What can hang from each mark
J57: J142 J817
J167: J142 J817
J142: J57 J80 J167
J817: J80 J167
J80: J142
J721: J167 J777
J777: J721

Each row was made from one small tree. The marks that hang from a mark follow it in brackets, in the order of their numbers. Every link used is in the known rows. Write each row's tree.
Known rows
J817{J80{J142} J167}: [ 3.50 -2.44  0.14 -2.37 -0.13  1.98 -1.49  0.39 -0.03  3.51 -0.41 -0.29
  0.99 -2.29 -3.11  0.61  0.30 -2.02  0.96]
J777{J721}: [ 0.03  0.90 -2.71  3.72 -2.74 -1.68  1.90  3.05 -0.65 -0.58 -0.11  0.91
  2.09 -4.04 -4.81 -1.80  1.23 -2.72 -0.49]
J167{J817{J80}}: [-2.31 -3.71  1.05  2.92  0.89 -1.21 -1.50  0.22 -1.68  0.77 -0.36  0.01
  2.56 -0.65 -2.59 -0.45  5.25 -2.37 -3.36]
J80{J142{J57 J167}}: [ 4.42  2.62 -4.77 -3.14 -3.14 -2.58 -1.24 -0.33  4.14 -1.97  1.15  1.02
 -1.46  3.41 -0.66 -0.95  0.42  2.75 -1.38]
J721{J167{J142 J817}}: [-2.83  1.13  2.25  1.94  2.04 -1.04  0.19 -1.74 -2.16  0.52 -0.80  0.03
  1.35  1.70  3.46  0.44 -0.30 -1.55 -0.06]
J721{J167{J142 J817} J777}: [-1.90  2.76  3.15  5.61  2.66 -1.12  0.90 -0.63 -2.65 -0.25 -1.35 -0.82
  3.01  1.26  2.57 -0.36 -0.95 -1.59 -0.69]
J817{J80 J167{J142}}: [ 0.58 -2.40  3.24 -0.41  0.90  6.98 -0.31  0.72 -1.72  4.34 -1.15  1.09
  0.76 -2.93 -2.25  1.31 -3.66 -3.66  0.37]
J817{J80{J142{J57}} J167}: [ 4.04 -1.56 -0.51 -5.48 -2.59  1.02 -2.20  0.92  2.34  2.74  0.31 -0.11
 -1.55 -1.42 -1.84 -0.53 -0.72  0.75  0.57]
J57{J142{J80}}: [ 3.66  1.12 -3.28 -0.87 -0.39 -2.66  0.84  0.64  2.25 -1.24  0.52  1.67
  1.47  1.99 -2.42  1.01  1.26  1.97  2.89]
J167{J142{J80} J817}: [-2.38 -0.92 -0.62  2.62  2.11 -0.92 -2.40 -1.72  0.75  1.40 -0.83  0.90
  3.10  2.49  1.05  0.30  1.13 -1.17  1.26]
J777{J721{J167}}: [ 0.85  1.24 -0.67  1.15 -1.26 -2.18  4.06  1.94 -1.12 -1.90  0.72  0.38
 -1.32 -4.21 -1.63 -0.40 -0.05 -1.04 -0.09]
J817{J80 J167}: [ 1.71 -3.30  2.44 -0.29  0.49  3.83  0.92  1.45 -0.11  3.10  0.28  1.38
 -0.74 -3.79 -3.92  1.12  0.80 -2.24 -0.23]
J817{J80{J142}}: [ 3.17 -1.95 -1.66  1.02 -1.65  1.51 -2.07  0.59 -0.02  0.88 -0.81 -1.74
  4.40 -0.05 -3.56 -0.84  1.15 -1.64 -2.26]
J80{J142{J57 J167{J817}}}: [ 0.56  1.67 -4.05 -2.64 -1.59 -6.37 -3.47 -1.47  2.41 -1.65  0.81  0.60
 -1.20  3.87  1.11 -1.44  3.94  2.34 -1.68]
J167{J142{J57 J80} J817}: [-1.92  0.21 -1.43 -0.66 -0.07 -1.38 -2.88 -0.97  3.38  0.50  0.34  0.99
  0.61  3.63  1.70 -0.51  0.35  1.14  1.31]
J777{J721{J167{J142{J80} J817}}}: [-3.19 -0.15  0.28 -0.20  2.50 -2.83  1.32 -1.45 -1.38 -0.66 -0.30 -0.31
 -1.47 -1.71  2.98  1.68 -0.18 -0.54  2.01]
J57{J817}: [-0.34 -0.55  0.12  4.35 -0.97  1.87  0.54  1.45  0.05  0.17  0.47 -0.76
  2.51  0.72 -2.34 -1.66  2.77 -0.24 -0.13]
J817{J80}: [ 1.31 -2.74  0.49  2.42 -0.98  3.06  0.24  1.80  0.18  0.50 -0.15  0.45
  2.61 -1.37 -4.75 -0.31  1.39 -2.13 -3.21]

Write each row's tree
[-0.75 -1.64 -1.35 -5.03 -1.52 -5.89 -1.19 -0.49 -1.74 -1.77  0.09 -2.49
 -2.70 -2.77  1.47 -0.68  2.82  1.18 -1.36]
J777{J721{J167{J817{J80{J142{J57}}}}}}
[-2.93  1.60 -1.10  1.06 -1.83 -1.04 -2.69  0.05  0.67  1.08 -0.83  0.78
  2.47  3.08  0.87 -2.48 -0.25 -0.87 -0.53]
J167{J142{J57} J817}
[ 0.07  0.89 -3.11  0.38  0.90 -5.73 -2.88 -2.00  0.18 -0.77 -0.04  0.06
  1.26  2.67  0.56 -0.10  4.80 -0.07 -1.71]
J80{J142{J167{J817}}}
[ 2.06  0.95 -1.74 -0.92 -2.08  2.90 -0.85  0.37  5.33  0.44  0.53  1.48
  0.33  3.02 -0.43 -0.23 -3.27  1.44  1.47]
J167{J142{J57 J80}}
[-1.87 -0.89  5.18  4.28  3.50  1.71  0.37 -0.64 -4.30 -0.12 -1.61 -1.84
  2.06 -0.68  1.68  1.12 -0.99 -1.57 -3.04]
J721{J167{J142 J817{J80}} J777}
[ 2.50  1.24 -3.30 -2.75 -2.13 -0.38 -1.75 -0.83  2.59 -1.89  1.14 -1.41
 -2.06  3.30  0.39 -1.10  1.40  4.20 -0.84]
J80{J142{J57{J817} J167}}
[-2.08 -2.17  2.25 -3.48 -0.79  5.06  1.81  0.66 -3.34 -1.23  0.35 -3.37
 -3.86 -3.86  1.09  0.01 -3.71  1.33 -1.19]
J777{J721{J167{J142{J57{J817{J80}}}}}}
[ 2.24 -0.02 -2.12 -2.97  1.93 -1.55  1.41 -0.99  0.74 -3.28  1.58  0.58
 -3.35  2.23 -0.13  2.42  2.65  5.00  2.02]
J57{J142{J80 J167} J817}
[-1.45  3.71  2.48  2.50  0.69 -2.14  0.36  0.12 -0.05 -1.24 -0.06 -0.16
  0.52  2.09  3.40 -1.40 -1.56  1.04 -0.62]
J721{J167{J142{J57} J817} J777}
[ 1.39  1.97  0.56 -1.96 -2.26  3.50 -0.31  1.47  2.21  3.38 -0.03  2.34
 -0.94 -0.38 -0.16 -0.97 -4.55 -0.93  2.38]
J817{J167{J142{J57}}}
[ 2.32 -0.77 -0.12 -3.55  1.78 -0.56  1.17  0.23  0.85  0.86  1.06  0.73
 -2.52 -0.65 -0.50  2.01  1.87  3.10  6.66]
J57{J142{J80} J817{J167}}
[-4.51  1.33  0.62  1.50  1.28 -2.99  1.05 -0.59 -4.50 -0.40 -0.96 -0.60
  0.49 -2.46  2.26 -0.01 -0.84 -2.61  0.36]
J777{J721{J167{J142 J817}}}
[ 0.51  3.09  3.30  2.30 -0.59  3.70  1.81  1.00 -0.15 -1.64  0.19 -2.16
 -0.02  2.15  2.60 -1.50 -4.14  2.68  0.34]
J721{J167{J142{J57{J817}}} J777}
[ 1.97  3.87  2.57  5.56  0.98  3.04  2.79  1.05 -0.78 -0.71 -0.69 -0.15
  2.91  0.44  0.66 -0.39 -4.62 -1.41 -0.34]
J721{J167{J142} J777}
[ 0.46 -3.25  0.72 -2.84 -0.59  3.46  0.24  0.37  1.34 -2.33  1.85 -0.45
 -4.78  0.12 -1.35  0.32  2.43  3.63 -4.35]
J142{J57{J817{J80}} J167}
[ 0.25 -0.43 -0.51 -0.44 -1.02  4.53 -1.18 -0.24  3.53  0.32  0.88 -0.93
 -0.19  3.43  0.64 -0.56 -2.22  3.09  2.43]
J167{J142{J57{J817} J80}}
[ 2.01 -0.25  0.91 -0.53  1.36  3.82  0.19 -0.22  2.30  3.73 -0.29  2.20
 -0.33 -0.15 -0.45  1.94 -3.17 -1.17  4.29]
J817{J167{J142{J80}}}
[-1.48 -2.28 -0.59 -1.91  0.75 -4.96 -0.65 -0.87 -4.49 -0.86 -0.49 -2.92
 -0.55 -3.35  0.23  0.25  3.05 -1.50 -1.33]
J777{J721{J167{J817{J80{J142}}}}}
[-0.44 -1.21 -1.50  0.15  3.13 -4.34 -0.21 -1.93  2.95 -1.66  1.36  2.85
 -2.57  2.57  0.71  2.39  5.53  1.91 -0.52]
J142{J80 J167{J817}}
[-0.87  2.28  0.16  1.34 -0.77  1.09  2.78  1.08 -2.82 -0.50 -0.79 -0.25
  0.17 -3.51  0.08 -0.17 -4.47 -2.14  0.41]
J777{J721{J167{J142}}}
[-4.79 -2.26  2.62 -0.16  2.18  0.10  0.73 -0.66 -6.04 -0.16 -1.24 -1.33
 -0.42 -4.49  1.01  1.26 -0.57 -2.85 -2.26]
J777{J721{J167{J142 J817{J80}}}}
[-1.52 -0.19  1.85  0.34  3.70 -0.84  0.25 -2.73  0.73  0.17 -0.17  0.27
 -0.62  2.64  4.30  2.28  0.19  0.58  1.50]
J721{J167{J142{J80} J817}}
[ 0.05  3.00 -0.75 -2.07 -2.88  0.72  2.57  1.62 -0.32 -1.58  0.20  0.05
 -2.36 -2.62  1.02 -1.27 -4.98 -0.06  0.24]
J777{J721{J167{J142{J57}}}}
